Each row was made from one small tree. The marks that hang from a mark follow it in brackets, in the order of their numbers. Every link used is in the known rows. Write each row's tree.
In the rows, zero is written as 128.
Known rows
Z855(Z533(Z91 Z703 Z993) Z961): [137  88 121 124  68 120 151 101 119 134  98  97 157  86 131 117 192 157
 129 156 151 116 129 149  47 149 129 156  89 144 181 191 111 117 173  82
 108 151]
Z458(Z91(Z877(Z145 Z703(Z973)))): [107 124 131 114  74  95 120 116 125 171  93 121 170 121  92  95 207 132
 181 175 117 123 187  93  98 161 129 127 165 119 172 157 160  74 142  68
  89  94]
Z247(Z145(Z877(Z91 Z703(Z533)))): [134 115 129 161  67 126  86 125 129 151  47 132 120  64 108  81 193 154
 142 162 143 146 164 121 119 146 123 138 155 102 168 131 121  80 134  56
 109  97]
Z703(Z533 Z877(Z91)): [131  93 144 150  63 112 123 106  98 149  73 112 118  90 107  80 201 166
 164 154 146 142 167 132 103 114 148 150 126 106 158 144 139  80 150  84
  87  86]
Z703(Z877(Z91)): [133  90 148 144  67 127 128 122 100 168  81 107 134 102 115  78 185 149
 177 149 132 132 173 114 112 108 128 137 123 104 155 141 137  91 157 103
  92  86]
Z703(Z533): [110 120 154 141  87 117 112  99 126 142  77 130 122 101 111 103 189 165
 144 141 158 152 165 119 100 116 146 156 110 131 140 154 136 107 147  74
 103 113]
Z855(Z961): [117 122 152 140  76 122 129 111 128 165  91 120 139 101 117 111 174 148
 160 129 151 125 149 111  81 118 136 142 108 137 157 164 128 109 174  93
 110 130]
Z703(Z533(Z993(Z196))): [130 157 124 132  97  96 118 128 129 125  87 128 118  99 135  93 198 151
 152 154 172 136 156 134 105 115 130 152 106 139 149 178 145 115 130  76
 114 109]
Z855(Z533): [129  98 151 133  97 144 118 102 124 147  81 118 129 101 119 106 183 148
 149 141 153 141 166 110  93 120 154 137 105 113 139 173 124 116 155  88
 112 109]
Z703(Z533(Z91 Z145 Z993) Z973): [122 110 132 108  98  72 141  99 135 113  83 104 131 102 113 124 222 147
 128 180 141 155 156 154  98 128 127 169 117 154 184 157 125 106 131  69
 102 106]
Z855(Z533(Z91(Z877(Z703))) Z961): [108  94 140 128  92 119 155  75 135 147  79 101 139  71 102 108 210 134
 166 143 142  99 143 131  35 166 162 147 125 115 190 152 128  78 168  58
 125 129]
Z533(Z91 Z703(Z973)): [102  84 118 112  60 118 118 134 114 132 122 113 180 121 129 102 196 152
 133 175 112 155 155 116  87 126 114 164 127 148 160 154 113 110 153  76
 110 109]
Z91(Z877(Z145 Z703)): [102 120 135 134  90 105 122 102 125 170  79 123 150 128  97  98 194 139
 189 132 146 107 186  84 108 149 131 136 148 115 168 148 151  85 157  82
  90 113]
Z91(Z877(Z703(Z973))): [ 82 117 132 115  98 105 108 112 117 162  94 125 145 113 101  99 216 125
 178 148 129 126 192 109 105 135 143 134 155 119 164 149 145  90 137  65
 107  97]
Z145(Z877(Z703)): [115 132 128 137  87 130 110 118 137 161  75 137 148 102 115 103 174 130
 160 149 148 126 180 102 117 123 116 141 128 127 149 136 132 112 137  61
 114 112]
Z145(Z877(Z91 Z703(Z533 Z973))): [107 114 101 131  65 114  83 125 122 139  69 136 128  84 103  98 208 163
 140 177 128 151 179 124 117 136 132 152 163 107 159 139 129  74 128  50
  93  90]
Z266(Z196): [115 118 160 132  91 129 127 119 115 176  96 125 153 116 109 100 173 131
 178 125 143 135 145 114 115 100 125 155 111 139 137 147 131 103 155  76
 108 101]
Z91(Z877(Z145 Z703(Z973))): [ 90 120 117 129  88  91 105 109 121 165  95 115 148 137  95 103 210 142
 177 148 128 119 195  89 115 148 137 135 169 121 169 153 149  82 145  76
  80  95]
Z703(Z877): [127 102 155 145  83 116 134 110 105 163  97 107 138 118 111  95 183 140
 172 138 148 130 183 113 111 103 138 138 114 129 148 149 144 110 150  94
  99  96]
Z331(Z993(Z196)): [129 153 130 132  92 119 124 136 128 125 106 133 158 113 156  74 177 144
 158 145 155 153 143 104  97 110 119 138 132 142 146 160 144 129 141  88
 139 119]
Z91(Z877(Z145 Z703(Z533 Z973))): [ 86 120 112 136  87  76 104  94 117 146  86 119 132 125  86 106 226 162
 158 151 140 131 192 106 106 153 157 147 173 123 169 157 155  67 136  63
  82  93]
Z961(Z855(Z533(Z91(Z877)))): [ 96  84 154 117  96 124 170  80 121 139  76 107 112 104 103 108 220 157
 173 127 139 115 153 120  73 146 139 163 138 115 178 141 122 116 163  73
 141 111]
Z91(Z877(Z703)): [ 97 120 152 127 104 117 125 102 122 164  73 128 142 104 103  95 198 124
 190 129 145 118 185 105  99 131 137 138 138 118 162 139 147  96 147  71
 113 117]
Z855(Z533(Z91 Z993) Z961): [142  99 139 131  91 124 157  91 139 139  86  93 133  77 115 127 196 143
 145 145 152 105 137 147  54 149 142 147  85 138 178 185 126 112 167  85
 113 133]
Z877(Z91 Z145 Z703(Z533(Z855))): [119 104 105 138  76 118  97  98 114 146  61 157 151 120 119  77 199 158
 161 141 143 146 148 104  95 155 135 165 165  80 174 154 142  65 167 101
  60 100]
Z458(Z91(Z877(Z145 Z703))): [123 127 146 124  73 107 133 107 130 173  75 129 167 110  96  87 188 128
 190 155 137 115 175  87  90 164 127 122 143 118 170 156 158  77 154  67
  97 111]
Z877(Z91 Z145 Z703(Z533 Z973)): [110 108 102 130  62 106  82 118 117 145  70 131 136 122 103  92 207 175
 146 165 125 151 172 101 105 154 143 152 165 106 162 159 141  59 151  85
  57  83]
Z855(Z533(Z145)): [140  94 156 125 106 129 129  96 127 138  70 118 127 104 126 111 191 145
 148 149 153 155 164 108 106 112 148 136 100 115 154 164 111 120 153  96
 121 114]
Z533(Z145 Z703): [126 103 146 119  78 112 127 120 107 144  84 128 164 120 141 100 180 150
 151 153 147 165 152 102 109 102 112 143 108 137 157 152 112 128 160  98
 117 132]
Z703(Z533(Z855 Z993) Z877(Z145)): [127 108 109 156  88  68 134  80 102 146  90 118 130 140 106  99 214 148
 155 135 171 120 171 140 112 131 145 154 134 127 177 169 165  99 147 109
  56  94]
Z91(Z877(Z145)): [107 120 149 144  89 104 127 109 122 163  80 111 137 129  93 103 187 152
 179 127 146 112 178  90 118 127 128 137 133 131 166 150 146 102 157  90
  98 113]
Z331(Z993(Z196(Z266))): [131 171 127 134  95 126 121 143 144 140 103 132 142 121 148  95 176 157
 151 148 163 156 162 101 114 107 115 128 139 122 152 154 140 125 151 111
 124 130]
Z458(Z91(Z877(Z145))): [129 123 161 129  70 105 141 112 125 166  81 118 161 115  94  93 188 145
 180 157 134 120 171  93  99 140 120 129 134 123 170 154 153  97 161  80
 100 111]
Z533(Z703 Z855(Z961) Z993): [111 114 111 127  75 103 134 109  99 153 107 134 171 115 146 107 194 132
 156 132 157 118 134 140  78 129 109 152 116 137 181 186 135 134 170 105
  93 155]
Z973(Z703(Z533(Z855) Z877)): [108  88 133 150  88  89 114  88  85 147  92 136 137 114 115  68 218 154
 159 131 165 149 162 132  87 107 165 145 147 115 156 155 132 104 137  77
  78 100]

Which tree is each row?
[115 105 104 125  65 122  88 136 121 160  80 133 156 130 111  90 193 155
 170 165 112 134 175  83 115 148 124 139 165 100 159 160 135  67 163  96
  63  88]
Z877(Z91 Z145 Z703(Z973))
[ 83 126 130 136  99  92 131  66 111 153  75 136 133  92 108  93 224 133
 172 120 166 119 147 147  56 153 162 159 159 111 196 154 150  81 158  71
 105 131]
Z91(Z877(Z703(Z533(Z855(Z961)))))
[128 138 110 122  98  96 149 126 134 134 105 123 160 103 148  92 199 115
 162 147 142 105 113 147  59 142 107 165 119 139 200 174 134 115 160 103
 117 125]
Z533(Z91 Z855(Z961) Z993(Z196))
[132 118 139 115 120 100 142 105 114 143  77 137 145 129 135 108 197 109
 167 137 160 141 154 127 112 112 111 146 115 119 179 158 129 132 150 113
 101 127]
Z533(Z145 Z855 Z993)
[120 131 144 130  74  90 127  90 134 154  62 134 152 101  84  88 205 147
 170 161 150 128 171 106  82 166 146 138 146 120 169 155 162  68 146  56
  89 108]
Z458(Z91(Z877(Z145 Z703(Z533))))
[126 109 165 117 117  82 173  98 132 135  71  96 135  95 104 117 206 121
 173 146 143 114 160 135 101 128 106 150 101 147 202 140 134 122 147  75
 126 126]
Z533(Z91(Z877) Z145 Z993)
[ 76  97 116 105 108 102 126  98 115 146 101 125 169 114 109  90 229 105
 173 153 108 123 162 125  75 157 132 167 174 112 198 130 137  85 143  72
 113 100]
Z533(Z91(Z877(Z703(Z973))) Z855)
[116  96 105 127  68  89 124 125  83 155 130  99 160 129 126 105 211 141
 154 167 137 130 188 138 120 107 122 136 122 152 157 176 145 121 135  91
  82  96]
Z533(Z703(Z877 Z973) Z993)
[120 123 132 161  82 114  95 112 138 156  65 131 124  79 106  99 194 143
 131 156 162 147 177 121 117 140 131 136 147 124 155 133 125  92 128  47
 114 100]
Z247(Z145(Z877(Z703(Z533))))
[104 103 123 129  67 119 127 110  98 154 109 141 179 118 144  95 182 142
 150 131 143 134 131 123  67 126 122 157 130 126 171 173 120 121 182 109
 104 147]
Z533(Z703 Z855(Z961))
[123  66  94 142  52  99 111 107  86 148 127  96 157 147 118 107 207 175
 134 170 133 138 184 105 109 124 155 134 144 129 153 183 132  94 154  98
  71  79]
Z855(Z533(Z703(Z877(Z145) Z973)))
[131 102 134 132  86 108 119 101 116 129  45 144 127  90 118  94 199 149
 143 159 143 159 144 138 117 113 114 166 148  98 190 129 110 108 141  77
 112 111]
Z703(Z533(Z145(Z877(Z91)) Z855))
[117 124 124 143  81 107 102  96 135 146  73 134 137 122 103  98 188 164
 151 137 158 143 175  95  98 149 149 152 136 126 150 156 149  80 153  79
  69 109]
Z877(Z145 Z703(Z533))
[123  81 132 129  56 110 149 113 103 147 114 103 176 114 125  86 187 144
 149 160 132 135 155 123  85 120 118 159 108 148 168 137 132 110 162  87
 108 109]
Z533(Z91 Z703(Z877))
[133  82 149 145  63 123 111 130  89 167  77 122 144  98 114  61 192 159
 180 142 138 134 162 104 109 103 133 121 133 103 148 151 125  95 153  83
  80  98]
Z973(Z703(Z877(Z91)))
[135 136 153 110 117  74 166 128 132 126  79 106 137 103 129  97 212 114
 179 160 146 111 146 134  99 125  97 153 111 143 205 146 131 119 136  75
 146 119]
Z533(Z91(Z877) Z145 Z993(Z196))
[137 112 134 154  67 139  95 147 127 171  55 130 139  73 117  82 178 131
 160 158 129 135 170 102 132 141 101 127 152  96 165 128 116  92 146  72
 113 101]
Z247(Z145(Z877(Z91 Z703)))
[122 102 107 136  67  88 154 100  80 161 115 115 168 120 140  98 201 128
 162 137 163 107 146 153  78 122 123 145 117 139 185 181 146 125 163 114
  81 129]
Z533(Z703(Z877) Z855(Z961) Z993)
[106 102 101 124  75  93 110 100 137 122  91 116 150 126  99 107 211 162
 131 168 126 147 168 108  85 161 146 171 156 137 168 148 139  64 147  71
  74  91]
Z877(Z145 Z703(Z533(Z91) Z973))
[112 127 162 115  84 120 130 110 130 167  76 132 162  84 102  86 195 114
 192 157 133 124 172 110  80 149 125 128 134 116 163 148 159  93 142  57
 119 116]
Z458(Z91(Z877(Z703)))
[135 112 121 134  66 134 103 127 127 164  59 134 156 120 113  85 174 152
 178 141 131 127 164  75 111 148 119 138 144  98 158 154 136  73 174 101
  71 106]
Z877(Z91 Z145 Z703)
[114  96 143 113  90  88 133  99 132 115  80 106 135 108 112 116 214 155
 124 179 130 171 153 136  91 128 140 172 125 144 175 141 119  95 140  74
 115  99]
Z703(Z533(Z91 Z145) Z973)
[115  97 120 115  79 126 139 105 104 139  92 129 128 119 136 118 207 167
 151 131 160 134 163 120  97 130 121 148 118 127 149 191 119 146 161  99
 106 127]
Z961(Z855(Z533(Z703 Z993)))
[139 110 150 164  67 139 103 149 125 166  62 117 130  76 115  90 175 145
 148 156 128 137 165 108 138 123  91 130 136 109 163 129 108 110 148  79
 120 105]
Z247(Z145(Z877(Z91)))
[127 137 116 138  91  91 116  96 133 143  73 132 134 120 102 114 197 157
 154 139 166 125 177 112 109 152 139 148 123 130 157 174 156  88 148  82
  61 116]
Z877(Z145 Z703(Z533(Z993)))
[129  81 171 122 111 109 165  82 132 126  68  95 132  88 105 108 211 134
 157 155 138 133 152 125  82 133 143 150 109 119 191 138 116 107 151  72
 145 118]
Z855(Z533(Z91(Z877) Z145))
[136  73 140 120  68  93 160 106  98 138  96 103 173 118 130  92 188 142
 149 166 138 148 151 122  90 113 115 157 106 148 181 130 117 113 156  94
 113 114]
Z533(Z91 Z145 Z703(Z877))
[125 124 137 156  82 128  99 135 137 169  74 129 140  89 117  94 177 124
 151 150 147 134 182 100 130 134 109 124 145 122 159 134 120 108 136  65
 123 108]
Z247(Z145(Z877(Z703)))
[128 122 123 136  72 142 103 132 128 161  57 136 146  90 116  89 175 139
 166 153 130 128 169 101 119 131 103 139 140 101 162 133 122  96 148  68
 106 110]
Z145(Z877(Z91 Z703))
[117  92 132 140  62 101 109 114  93 145  92 103 118 102 101  89 220 168
 148 169 130 148 177 139 108 115 154 152 149 108 157 154 145  75 137  81
  76  70]
Z703(Z533 Z877(Z91) Z973)
[113 109 137 129  86 118 125  91 142 126  70 124 147  93 106  95 198 147
 143 151 144 151 150 125  67 147 144 169 123 130 159 134 136  78 145  65
 102 114]
Z877(Z703(Z533(Z91)))
[123 109 116 143  67 126  79 152 122 166  75 123 141  81 115  87 198 133
 152 175 112 141 183 111 135 141 104 125 173 101 167 133 116  84 133  67
 104  82]
Z247(Z145(Z877(Z91 Z703(Z973))))
[ 98 100 101 111  84 101 110 126  91 144 122 135 173 138 144 100 208 126
 146 157 130 144 162 135 112 122 111 150 137 133 168 180 128 129 148 102
  86 114]
Z533(Z703(Z973) Z855 Z993)
[141 103 151 125  99  81 143 100 125 124  63 118 135  91 111 101 209 155
 141 155 158 148 141 132  83 118 130 153 102 151 175 158 110 117 135  60
 101 136]
Z973(Z703(Z533(Z91 Z145 Z993)))
[122  97 144 119  97 106 167  89 131 137  82 121 161 111 131 105 193 125
 154 143 139 135 115 130  56 133 116 170 123 131 204 140 116 109 174 110
 123 138]
Z533(Z91 Z145 Z855(Z961))
[129  89 115 138  57 103 112 132 100 166  97 101 140 138 104  90 198 166
 167 162 118 131 183  96 128 124 130 140 156 110 165 157 148  71 157 110
  63  71]
Z703(Z877(Z91 Z145) Z973)
[112  76 110 116  78  78 126 110  73 144 118 123 174 149 144  88 215 128
 153 168 130 162 165 131 107 104 130 150 154 129 183 150 126 115 144 113
  99  97]
Z533(Z145 Z703(Z877 Z973) Z855)
[143  93 133 155  58 114 128 120 106 174  77 108 141 128 102  84 182 162
 175 144 131 125 174  93 123 122 124 135 134 109 163 146 140  84 167 112
  69  87]
Z703(Z877(Z91 Z145))
[117 111 135 134  77 131 103 106 120 144  54 143 131  83 116  79 192 158
 158 145 143 152 158 116  88 141 143 152 136  97 150 146 133  74 150  79
  90 109]
Z877(Z91 Z703(Z533))
[130  87 146 132  82 138 149  94 142 138  88 101 137  82 116 112 187 153
 138 144 144 123 134 127  45 144 152 154  99 129 173 167 116 101 172  83
 118 128]
Z855(Z533(Z91) Z961)
[120  94 148 145  74 102 151  84 118 134  86  98 129  99  99  94 197 157
 143 149 148 140 158 143  81 127 150 170 108 139 165 135 144  89 140  76
 103  95]
Z703(Z533(Z91) Z877)
[125  81 149 110 100 124 169  86 133 125  64 114 122 115 126 118 207 157
 154 143 140 150 142 112  78 135 131 169 123 119 174 141 104 122 161  98
 137 116]
Z961(Z855(Z533(Z91 Z145)))
[131 113 135 120  91 109 143 109 152 137  63 123 154  99 115 114 177 124
 155 168 132 131 160 112 100 133 105 156 125 137 183 113 116 107 139  61
 130 119]
Z533(Z91 Z145(Z877(Z703)))
